Each row comes from the steps of one walk. Every step used is in the known rows, and no mark comes twice. Write the walk behind each row, first mark first.
Known rows:
fupo/kides/tuvud: [ 0.28  2.47  6.46  1.57 -1.89 -1.31  0.31 -1.68 -5.11 -1.44  0.29  3.68
 -4.05 -4.26  0.19 -0.78 -0.24 -0.53  4.51 -0.07 -4.84 -2.28  1.67]
puvup/fupo/fato/dadum/kides/tuvud/vorut: [-1.82  2.53  4.49  0.86 -2.87 -1.05 -3.23 -1.33 -0.66 -2.05 -0.38  6.16
 -1.62 -3.77 -2.52 -0.71 -1.89 -0.77 -0.11  0.90  0.62 -1.97  3.23]
puvup/dadum/kides/tuvud: [ 0.15  1.22  6.74  0.38 -3.98 -0.88 -1.49 -2.56 -6.13 -1.28 -0.82  4.41
 -2.27 -3.52  0.88  0.49 -0.12 -1.41  3.79  1.09 -4.47  0.08  0.62]
tuvud/vorut/dadum/puvup: [ 0.03  5.67  5.07  3.88 -3.16 -2.30 -3.43 -1.20 -1.10 -0.40 -0.47  3.76
 -3.35 -1.22  0.51  0.97  0.33  1.56  2.75 -3.12 -5.85 -0.26 -3.15]
fupo/vorut: [ 1.66  3.12  3.48  3.50 -3.03  0.68 -1.38  1.14 -3.41  0.94  0.27  4.77
 -2.80 -3.29 -2.42  1.44 -1.01  1.19  1.17 -1.62 -1.18  0.24  2.02]
fupo/kides/tuvud/fato: [-0.71  1.39  5.26  0.48 -3.33 -1.55  0.54 -1.86 -5.08  0.27  0.49  5.59
 -3.03 -3.92 -1.01 -0.36 -0.37  2.16  4.41  1.44 -2.44 -1.78  0.13]
kides/tuvud/vorut/dadum/puvup/fupo: [-0.20  3.30  4.16  5.27 -3.73 -2.39 -3.40 -0.78 -2.05 -3.16  0.20  2.76
  1.32 -1.78  0.23  0.08  0.79  0.79  1.84 -1.68 -5.80 -1.20 -0.26]
fakunan/fato/dadum/kides/tuvud: [-0.84 -0.15  6.10 -1.17 -1.63 -1.17  0.15 -2.21 -5.12  0.02 -0.92  4.45
 -3.55 -3.36  0.38  0.30 -0.32 -1.12  2.90 -1.25 -4.20  0.92  1.40]
vorut/tuvud/fato/fupo/kides: [ 0.70  2.68  2.85  0.65 -4.03  0.12  2.69  0.00 -0.52 -1.06  0.71  6.08
 -3.04 -3.61 -2.00  1.23 -2.43  0.98  2.44  1.64 -3.89 -1.87  3.76]
kides/tuvud/fato/dadum: [-1.11 -2.13  2.24 -0.83 -2.66 -0.75  1.74 -1.57 -2.49  0.12 -0.41  6.99
 -2.40 -3.49 -2.40 -2.25 -0.54  1.82  0.69 -0.54 -2.22  1.90  0.74]
tuvud/fato/dadum: [-0.66 -2.02  0.68 -0.76 -3.45 -0.17  2.36 -0.52 -1.26  0.35 -0.62  7.10
 -1.74 -2.99 -2.75 -0.85 -1.03  2.34 -0.48 -0.43 -2.40  2.42  0.76]
kides/tuvud/vorut/dadum/puvup/fupo/fato: [-3.52  5.46  4.90  2.07 -3.32 -2.15 -3.93 -0.50 -3.28 -2.52 -1.05  5.24
  0.80 -2.22 -1.53 -0.86  0.81  1.70  1.74  0.07 -2.94 -3.28  0.61]
vorut/dadum/puvup/tuvud: [-0.25  5.27  5.67  4.00 -1.95 -0.92 -2.61  1.08 -2.43 -3.06 -3.29  3.62
  0.86 -1.34  0.81  3.09  2.55  2.61  2.24 -2.83 -5.66 -0.40  0.48]
kides/tuvud/fato: [-1.61 -0.15  5.04  0.30 -3.19 -1.95 -0.33 -2.19 -5.38  0.39 -0.09  5.72
 -2.38 -3.24 -1.32 -1.35  0.05  2.70  3.98  0.46 -1.35 -0.02 -0.78]
fato/fupo/kides/tuvud/vorut/dadum: [ 0.93  6.19  3.68  3.62 -1.82 -2.23 -1.66 -0.57  0.62 -1.08 -0.09  5.49
 -5.34 -3.61 -2.29  1.23 -0.90 -0.59  3.30 -1.13 -1.77 -2.56 -0.27]
fupo/vorut/tuvud: [ 0.11  2.67  4.35  0.86 -3.09 -1.28 -1.80  1.15 -1.17  0.85 -0.71  4.75
 -5.16 -2.33 -1.56 -1.56 -2.06  1.74  0.97 -0.17 -1.09  0.51  2.75]
fakunan/fato/dadum/kides: [ 0.06 -0.04  2.88 -2.07 -3.25  0.33  1.76 -0.20 -2.61  0.91 -1.55  4.95
 -2.39 -2.37  0.01  4.11 -1.70 -0.60  0.23 -0.95 -5.11  2.35  1.93]
kides/tuvud/fato/fupo/vorut/dadum/puvup: [ 0.39  5.58  6.10  4.02 -2.86 -1.91 -3.08 -1.56 -3.24  0.56  0.09  4.70
 -3.49 -1.86  0.02  0.31  1.40  1.80  4.35 -3.07 -5.48 -0.15 -2.72]
fakunan/fato/fupo/vorut/tuvud/kides: [-1.02 -1.28  1.34  1.90 -1.61  0.43  1.13  0.25 -0.08  1.13  1.93  4.39
 -6.08 -3.12 -1.94 -1.29 -2.31  1.39  1.14 -2.88 -1.65  0.00  3.43]
kides/tuvud: [-1.09  0.25  6.09  1.22 -1.62 -1.81 -0.88 -2.16 -5.57 -1.30 -0.49  3.97
 -3.08 -3.38 -0.34 -2.11  0.34  0.25  3.91 -1.57 -3.14  0.18  0.34]
vorut/dadum: [ 0.79  4.78  2.70  2.54 -2.55 -2.37 -0.43  0.52 -1.97 -0.40 -1.60  4.27
 -4.18 -2.22 -0.73  2.50  0.33  0.87  3.63 -1.84 -4.48  0.02 -2.67]
kides/tuvud/vorut/dadum/puvup/fupo/fato/fakunan: [-1.24  2.05  4.82  0.32 -2.35 -3.18 -2.86  0.25 -3.02  2.15  0.59  4.88
 -2.02 -3.01 -2.06  1.82 -0.28  2.37  1.33 -2.83 -1.76 -3.04  0.02]
fakunan/fato/dadum: [ 0.03 -2.97  0.70 -0.15 -1.37  0.39  3.03 -0.40 -1.52  1.60 -0.08  4.93
 -2.65 -2.29 -2.11  0.60 -1.59  1.33 -0.99 -3.94 -3.97  3.23  2.06]
vorut/dadum/kides: [ 0.60  5.49  4.34 -0.20 -4.06 -1.58 -0.67  0.44 -2.94 -0.53 -2.61  4.41
 -3.42 -2.30  0.88  5.43 -0.42 -0.95  3.46  0.49 -5.46  0.08 -1.36]

Which walk is each row?
[-0.89  0.37  3.78  0.88 -3.85 -0.82 -0.29 -1.85 -2.51  0.15 -0.32  5.21
 -1.26 -1.43  0.07 -1.22  0.28  2.91  0.96 -2.36 -6.40  2.21 -1.44]	tuvud/fato/dadum/puvup
[-1.05  3.37  4.71  2.22 -3.34 -1.26 -1.57  0.06 -3.18 -0.91 -2.02  5.47
  0.33 -1.74 -0.49  2.37  1.57  4.32  2.81 -0.49 -3.12 -0.47 -0.68]	vorut/dadum/puvup/tuvud/fato
[-0.37 -1.29  1.89  0.03 -3.14 -0.49  2.01 -1.02 -2.04 -0.77  0.23  6.51
 -1.25 -3.87 -2.16 -1.51 -0.66  1.32  0.51  0.50 -3.27  0.32  2.02]	puvup/fupo/kides/tuvud/fato/dadum
[-1.39  0.23  3.93 -0.45 -3.22 -2.26 -1.33  0.88 -4.03  2.08  0.36  4.42
 -0.41 -2.62 -1.67  2.28 -0.39  3.12  0.60 -2.70 -3.08 -1.56  0.60]	dadum/puvup/fupo/fato/fakunan
[-0.69  1.16  4.69  0.81 -1.82 -0.85 -2.11 -1.85 -0.76  0.04  0.28  5.33
 -3.76 -3.47 -2.02  0.22 -2.42 -0.78  0.31 -1.09  0.20 -0.59  2.58]	fakunan/fato/dadum/kides/tuvud/vorut
[ 1.16  0.29  4.77  0.01 -2.92 -2.88 -1.10  0.16 -4.42  4.08  1.21  4.98
 -3.36 -3.78 -1.63  3.81 -0.56  2.33  2.76 -1.72 -1.09 -1.49 -0.49]	puvup/fupo/vorut/dadum/kides/tuvud/fato/fakunan
[ 1.06  0.59  5.23 -0.79 -2.56 -2.78 -0.79 -0.07 -4.67  4.95  0.94  5.35
 -4.96 -3.85 -1.57  3.69 -0.68  2.50  3.22 -2.07 -0.88 -1.21 -1.20]	fupo/vorut/dadum/kides/tuvud/fato/fakunan
[ 0.42  5.59  5.81  4.01 -2.01 -1.99 -2.45 -2.01 -1.09  0.20  0.70  3.76
 -4.24 -1.66  0.29  1.10 -0.02  0.86  3.66 -3.72 -6.14 -1.34 -1.50]	fakunan/fato/fupo/kides/tuvud/vorut/dadum/puvup
[-1.91 -1.45  1.57  0.85 -2.39 -0.68  1.10  0.00 -0.53 -0.63  0.70  4.00
 -5.54 -2.88 -0.55 -2.11 -1.75  1.45  1.57 -1.46 -3.18 -0.08  1.62]	vorut/tuvud/kides
[ 0.43 -2.27  3.09 -1.04 -3.26 -2.20  0.82  0.26 -3.69  4.25  0.98  5.18
 -3.08 -3.05 -2.17  3.05 -1.40  3.93  1.60 -2.46 -1.23  0.27 -0.76]	tuvud/fato/fakunan
[-1.51 -0.52  3.70  0.00 -3.59 -0.45  0.97 -2.01 -2.74 -1.10 -0.13  7.38
 -0.94 -3.24 -2.74 -0.10 -0.90  0.90  2.91 -0.08 -1.27  1.27  2.05]	dadum/kides/tuvud/fato/fupo
[ 0.98  6.39  3.62  4.33 -2.16 -2.65 -2.37 -0.16  0.00 -1.55 -0.01  4.46
 -4.28 -3.49 -1.55  1.55 -0.57 -0.48  3.05 -0.57 -2.35 -3.27 -0.40]	puvup/fupo/kides/tuvud/vorut/dadum
[ 0.02 -1.75  5.16 -1.88 -2.93 -2.68 -0.01 -0.70 -5.09  4.10  0.81  5.15
 -3.73 -3.64 -1.22  2.84 -0.96  2.72  2.80 -1.79 -1.43 -0.39 -0.63]	dadum/kides/tuvud/fato/fakunan
[ 1.06  2.36  4.02  4.74 -3.54  0.00 -2.53  0.08 -3.53 -0.31  1.29  4.59
  0.27 -3.20 -1.82 -0.31  0.22  1.45  0.71 -1.24 -2.65 -0.39  2.26]	kides/tuvud/fato/dadum/puvup/fupo/vorut
[ 0.24  1.91  5.83  2.46 -2.36 -1.20 -0.09 -1.81 -4.26 -2.58  0.78  3.42
 -1.71 -3.96  0.56 -1.45  0.30 -0.59  3.24 -0.36 -6.49 -2.24  2.21]	fato/dadum/puvup/fupo/kides/tuvud
[-0.58  0.61  3.88  1.38 -3.37 -0.59 -0.34 -1.50 -2.33 -0.68 -0.56  4.27
 -1.40 -1.37  0.40 -1.15  0.23  1.82  0.55 -3.23 -7.40  2.37 -0.86]	fato/dadum/puvup
[ 0.29  6.25  5.85  4.04 -2.74 -2.09 -2.90 -1.80 -0.85 -1.01  0.27  4.24
 -3.89 -2.06  0.32  0.41  0.17  0.58  3.62 -2.66 -6.10 -1.51 -1.75]	fato/fupo/kides/tuvud/vorut/dadum/puvup
[ 1.55  3.96  3.75  3.82 -4.63 -0.33  0.56  0.39 -2.58 -2.82  0.89  2.51
  0.30 -2.92  0.79  2.42 -0.67  0.38  2.01  0.63 -8.40 -2.86  2.50]	dadum/puvup/fupo/kides
[ 1.24  6.11  4.13  0.59 -4.16 -0.74 -1.00  0.67 -2.38  0.57 -1.57  5.93
 -3.41 -2.89 -0.73  5.50 -0.68 -0.49  3.28  0.81 -3.16 -0.19 -0.25]	tuvud/fato/fupo/vorut/dadum/kides
[-0.21  5.56  6.10  3.81 -2.57 -2.68 -3.84 -1.84 -1.93 -0.52 -0.35  3.62
 -3.80 -1.48  0.74  0.02  0.72  1.19  3.47 -3.10 -5.68 -0.66 -3.18]	kides/tuvud/vorut/dadum/puvup
[-1.54 -0.51  2.01  3.15 -1.57  1.12  0.60  0.31 -1.06 -2.62 -0.32  3.93
 -1.18 -2.94 -0.12  0.33  0.83  2.02  0.69 -3.35 -4.96 -0.30  2.29]	fato/dadum/puvup/tuvud/kides
[ 1.56  3.42  3.68  5.60 -3.96  0.27 -2.77  0.95 -3.30 -0.74  0.96  3.46
  0.70 -2.61 -1.37  1.20  0.02  1.28  0.58 -1.72 -3.52 -0.29  2.31]	dadum/puvup/fupo/vorut
[ 0.21  1.19  5.86  1.53 -1.16 -0.71  1.34 -2.05 -4.36 -0.77  1.05  4.21
 -3.83 -4.08 -0.82 -0.38 -0.75 -0.63  4.25 -1.46 -4.36 -1.58  3.05]	fakunan/fato/fupo/kides/tuvud
